Every row comes from one small tree of marks. Brackets hold a mark, then the marks that hang from it, in the order of their numbers. Every link used is in the known rows. Which tree was each row made from?
Known rows:
[z_115 z_382 [z_484 z_779]]: [-2.036,  2.293, -2.128, -2.643, -1.640,  1.647, -0.490, -1.424, -1.958,
  2.781,  1.269, -2.092, -1.153,  1.784,  0.255, -1.546,  5.537,  1.357,
  2.510, -0.057]
[z_79 [z_484 z_115]]: [-0.702, -0.132, -2.478, -2.035, -2.210,  3.126, -2.675, -1.561, -0.862,
  2.227, -0.049, -0.283,  0.881,  2.622, -1.478, -3.813,  2.924,  1.098,
  1.587, -1.451]
[z_834 [z_805 [z_397 z_779] [z_484 [z_115 z_382]]]]: [-0.298, -1.219,  1.440, -2.095,  0.043,  0.650, -1.888,  0.342, -0.452,
  2.156, -2.114,  1.489, -0.023,  4.874, -0.128,  1.448,  2.796,  5.746,
  5.708, -4.603]
[z_805 z_397 z_834]: [-0.672, -3.026, -0.624, -3.540, -0.675,  2.607, -3.280, -1.785, -2.271,
  3.057, -0.654,  0.790,  0.057,  3.258, -1.270,  4.553,  3.277,  0.046,
  3.036, -4.607]
[z_79 [z_397 z_779] [z_484 z_805]]: [-0.244, -3.197, -3.181, -2.809, -0.289,  2.936, -3.781, -2.377, -1.446,
  0.189, -2.959,  3.950, -1.006,  5.666, -1.646,  5.282,  4.877,  4.899,
  2.219, -3.148]
[z_382 [z_115 [z_484 z_779 [z_805 z_834]]]]: [-2.484,  0.560, -1.050, -2.772, -1.657,  1.656, -1.392, -2.665, -2.811,
  1.896,  0.722, -0.354, -1.765,  2.741, -0.017,  2.679,  9.001,  2.544,
  2.904, -3.751]
[z_834 [z_805 z_397 [z_484 [z_115 z_382] z_779]]]: [-0.891, -0.697,  1.571, -2.439,  0.093,  0.621, -0.767, -0.189, -1.051,
  2.039, -1.309, -0.697, -0.332,  3.798, -0.586,  1.133,  4.423,  4.828,
  5.720, -3.291]
[z_79 z_397 [z_484 z_115]]: [ 0.036, -1.223, -2.018, -2.903, -1.406,  3.359, -2.829, -2.279, -1.238,
  2.075, -1.254,  1.406,  0.400,  3.568, -2.209, -1.766,  2.975,  2.348,
  1.426, -0.999]
[z_115 z_484]: [-1.188,  0.956, -3.438, -2.302, -2.055,  3.441, -2.823, -1.731, -1.664,
  2.673,  0.614, -0.249, -0.600,  2.769, -0.686, -1.006,  4.926, -0.195,
  1.162,  0.196]
[z_805 [z_397 z_779] [z_484 z_115]]: [-0.425, -1.207, -0.818, -1.896, -0.177,  2.082, -3.314, -0.635,  0.180,
  2.482, -2.147,  1.581, -1.250,  4.148, -0.703,  1.047,  3.593,  5.215,
  4.804, -3.866]
[z_484 [z_115 z_382] z_779 z_805]: [-1.143,  0.545,  0.100, -3.440, -1.650,  0.859,  0.944, -0.780, -2.242,
  1.858, -0.107, -1.072,  0.903,  2.334,  0.107, -1.470,  6.381,  3.518,
  1.572, -3.363]
[z_115 [z_484 z_805]]: [-1.218, -0.162, -3.325, -2.541, -1.907,  3.459, -2.789, -1.678, -2.402,
  1.537,  0.004,  1.194, -0.619,  3.784, -0.310,  1.196,  7.544,  1.237,
  0.641, -0.668]
[z_834 z_805]: [ 0.031, -1.044, -1.525, -2.764, -1.025,  2.897, -2.273, -1.147, -1.657,
  1.498, -1.041,  0.259,  1.286,  3.935, -2.097,  2.497,  2.864, -0.033,
  1.719, -2.764]
[z_382 [z_115 [z_484 [z_805 z_397 z_834]]]]: [-1.570, -1.170, -0.487, -2.873, -1.393,  1.942, -2.883, -2.182, -3.284,
  2.458,  0.246,  1.894, -1.058,  3.896,  1.026,  4.019,  8.338,  1.779,
  3.387, -3.904]
[z_79 [z_397 z_779 z_805] z_484]: [-0.107, -2.581, -2.778, -2.584, -0.365,  2.688, -3.699, -1.971, -0.670,
  0.703, -3.697,  4.131, -1.692,  5.489, -1.668,  5.923,  3.142,  5.110,
  2.904, -3.435]
[z_115 z_382 [z_484 z_779 [z_805 z_834]]]: [-2.772, -0.340, -0.993, -3.370, -1.625,  1.440, -0.847, -1.776, -3.289,
  2.030,  0.779, -0.418, -1.222,  2.686,  0.198,  2.371,  7.877,  2.551,
  2.533, -2.893]
[z_397 [z_805 [z_484 [z_115 z_382] z_779] z_834]]: [-1.764, -1.265,  0.856, -2.576, -1.352,  0.199, -0.518, -0.476, -0.891,
  2.634, -0.639, -0.045, -1.138,  3.007, -0.617,  0.805,  5.342,  4.539,
  4.484, -5.056]
[z_484 [z_115 z_382] z_779 [z_805 z_397 z_834]]: [-1.640, -1.819,  2.160, -4.216, -0.882,  0.665, -0.112, -1.135, -3.306,
  2.438, -0.578, -0.067,  0.177,  2.537,  0.172,  2.852,  6.283,  4.356,
  3.566, -5.900]
[z_382 [z_115 [z_484 z_779 [z_805 z_397 z_834]]]]: [-2.360, -0.391, -0.038, -3.114, -0.810,  1.577, -2.001, -2.578, -3.263,
  2.025, -0.092,  0.452, -2.283,  3.196,  0.547,  5.386,  9.163,  3.500,
  4.299, -4.302]

Which tree is each row?
[-0.338, -2.440, -1.571, -3.116, -0.119,  2.331, -3.011, -1.147, -1.829,
  1.088, -2.586,  2.628, -0.625,  4.774, -0.212,  6.602,  5.332,  4.192,
  2.996, -5.000] | [z_484 [z_805 [z_397 z_779]]]
[-0.251, -1.260,  0.695, -3.525, -1.401,  1.164, -0.586, -0.344, -2.818,
  2.351, -0.441,  1.081,  1.626,  3.390,  1.181, -0.146,  5.650,  2.790,
  2.069, -3.495] | [z_484 [z_115 z_382] [z_805 z_397]]
[-1.068,  1.359, -2.498, -2.046, -2.153,  2.166, -1.777, -1.867, -2.359,
  1.836,  0.884,  0.851, -0.288,  3.551,  0.940, -0.338,  8.275,  0.934,
  1.423, -1.391] | [z_382 [z_115 [z_484 z_805]]]
[-0.062, -1.717, -0.310, -2.940,  0.310,  2.501, -3.091, -0.954, -1.282,
  1.327, -2.956,  1.781, -0.066,  4.836, -1.488,  6.634,  2.325,  3.652,
  4.122, -4.939] | [z_834 [z_805 [z_397 z_779]]]
[-1.034,  1.725,  0.054, -3.194, -1.737,  0.905,  0.882, -0.829, -1.520,
  3.008,  0.569, -2.478,  0.888,  1.264, -0.229, -3.720,  3.844,  2.127,
  2.127, -2.655] | [z_484 [z_115 z_382] z_779]
[-0.774, -2.161, -0.892, -2.259,  0.872,  2.153, -3.040, -1.203, -0.706,
  1.080, -2.253,  0.131, -1.727,  4.697, -1.990,  6.387,  4.871,  3.597,
  5.692, -3.148] | [z_834 [z_805 z_397 [z_484 z_779]]]
[-0.892, -2.320, -0.133, -3.553, -2.074,  2.541, -1.869, -1.468, -2.605,
  2.192, -0.404,  1.086,  1.185,  3.192, -1.538,  0.825,  5.633,  1.863,
  0.865, -5.107] | [z_484 z_115 [z_805 z_834]]
[ 0.391, -2.023, -1.538, -3.414, -0.218,  2.352, -2.453, -1.557, -1.096,
  1.397, -3.603,  3.909, -1.199,  5.032, -1.443,  6.671,  3.500,  4.844,
  2.264, -4.447] | [z_79 [z_397 z_779 z_805]]
[ 0.107, -1.375,  0.157, -2.569, -0.481,  0.487, -1.286, -0.207, -0.075,
  2.165, -2.826,  3.688, -1.127,  5.103, -0.222,  1.362,  4.013,  7.029,
  3.865, -4.006] | [z_79 [z_397 z_779 [z_805 [z_484 [z_115 z_382]]]]]
[-1.238,  0.744, -0.677, -2.096, -1.162,  0.690, -0.161, -0.566, -0.369,
  2.766,  0.457, -1.899, -0.365,  2.379, -0.403, -3.732,  4.781,  2.994,
  3.695, -2.022] | [z_805 [z_484 [z_115 z_382] z_779]]
[-1.929,  0.194, -1.104, -3.181, -0.746,  1.453, -0.975, -1.325, -3.116,
  1.718, -0.207,  0.075, -1.595,  3.154,  1.336,  3.324,  8.219,  3.712,
  3.314, -1.352] | [z_115 z_382 [z_484 z_779 [z_805 z_397]]]
[-0.351, -2.185, -2.231, -1.812,  0.317,  2.085, -4.052, -0.940,  0.114,
  2.111, -2.134,  1.772, -1.868,  4.843, -0.716,  4.370,  3.682,  3.746,
  5.073, -3.693] | [z_805 [z_397 z_779] z_484]
[-0.858, -3.514, -1.808, -2.202, -1.078,  2.123, -3.618, -1.019, -0.743,
  2.112, -1.268,  2.164, -1.230,  4.638, -1.671,  4.623,  4.680,  1.530,
  3.406, -4.536] | [z_397 [z_805 z_484 z_834]]
[-0.801, -3.401,  0.083, -3.829, -1.665,  1.594, -1.764, -1.928, -2.945,
  1.906, -0.670,  2.757,  1.041,  4.163, -0.924,  0.290,  5.064,  3.451,
  1.802, -3.738] | [z_79 z_397 [z_484 [z_115 z_382] [z_805 z_834]]]
[-0.559, -3.317, -2.971, -2.460, -0.754,  3.011, -4.053, -1.790, -2.111,
  0.695, -1.500,  2.035, -0.258,  4.788, -0.412,  4.366,  5.721,  1.981,
  2.686, -2.489] | [z_79 [z_484 [z_805 z_397]]]
[-1.745,  3.321, -2.211, -1.946, -1.684,  1.817, -0.951, -2.313, -1.430,
  2.593,  1.161, -2.020, -1.549,  1.874,  0.126, -1.241,  6.711,  1.293,
  2.902, -0.997] | [z_382 [z_115 [z_484 z_779]]]
[-1.141, -3.311, -1.524, -1.976, -0.521,  1.709, -3.822, -0.950, -0.070,
  1.805, -2.378,  2.838, -2.133,  5.133, -1.564,  6.238,  4.109,  4.192,
  4.342, -6.158] | [z_397 z_779 [z_805 z_484 z_834]]
[-1.625, -2.138,  0.461, -2.774, -0.190,  1.883, -2.667, -1.611, -0.980,
  2.914, -1.137, -0.360, -1.861,  2.913, -1.752,  2.565,  5.070,  4.127,
  5.253, -4.667] | [z_805 z_397 [z_484 z_115 z_779] z_834]
[-1.139,  0.206, -0.206, -2.096, -1.228,  0.447, -0.011, -0.056, -0.355,
  2.145, -0.870, -0.397, -0.986,  3.076, -0.035, -0.902,  5.524,  4.714,
  3.838, -3.050] | [z_397 [z_805 [z_484 [z_115 z_382] z_779]]]
[-0.387, -1.398, -0.092, -3.277, -0.676,  2.245, -2.203, -0.900, -1.703,
  1.607, -2.574,  2.267, -0.020,  4.052, -0.273,  3.293,  5.236,  5.760,
  2.704, -5.372] | [z_484 z_115 [z_805 [z_397 z_779]]]
[-1.237, -1.831,  0.841, -2.245, -1.288,  0.224, -1.552,  0.068, -0.420,
  2.782, -1.425,  1.995, -0.696,  4.160, -0.180,  1.054,  3.656,  5.577,
  4.449, -6.456] | [z_397 z_779 [z_805 [z_484 [z_115 z_382]] z_834]]
[-1.020, -2.919,  1.125, -3.757, -0.659,  2.152, -2.644, -1.301, -2.336,
  2.041, -2.384,  2.556, -0.254,  3.991, -0.898,  5.039,  5.056,  5.608,
  3.169, -7.269] | [z_484 z_115 [z_805 [z_397 z_779] z_834]]
[-1.084, -0.183,  0.287, -2.417, -0.425,  0.513, -0.696, -0.499, -0.736,
  2.926, -0.436, -1.221, -0.864,  2.705,  0.255, -1.119,  4.952,  4.066,
  5.096, -2.660] | [z_805 z_397 [z_484 [z_115 z_382] z_779]]
[-0.217, -0.524,  0.129, -1.945, -1.261,  1.182, -0.984,  0.151, -0.736,
  2.299, -0.166,  0.099,  1.420,  4.068, -0.842, -2.798,  3.371,  2.208,
  3.441, -2.296] | [z_834 [z_805 [z_484 [z_115 z_382]]]]
[-1.006,  0.280,  0.602, -2.169, -0.720,  0.713, -0.198, -0.287, -0.683,
  1.892, -0.569, -1.464,  0.139,  3.439, -1.207, -1.490,  4.306,  3.928,
  4.351, -2.728] | [z_834 [z_805 [z_484 [z_115 z_382] z_779]]]
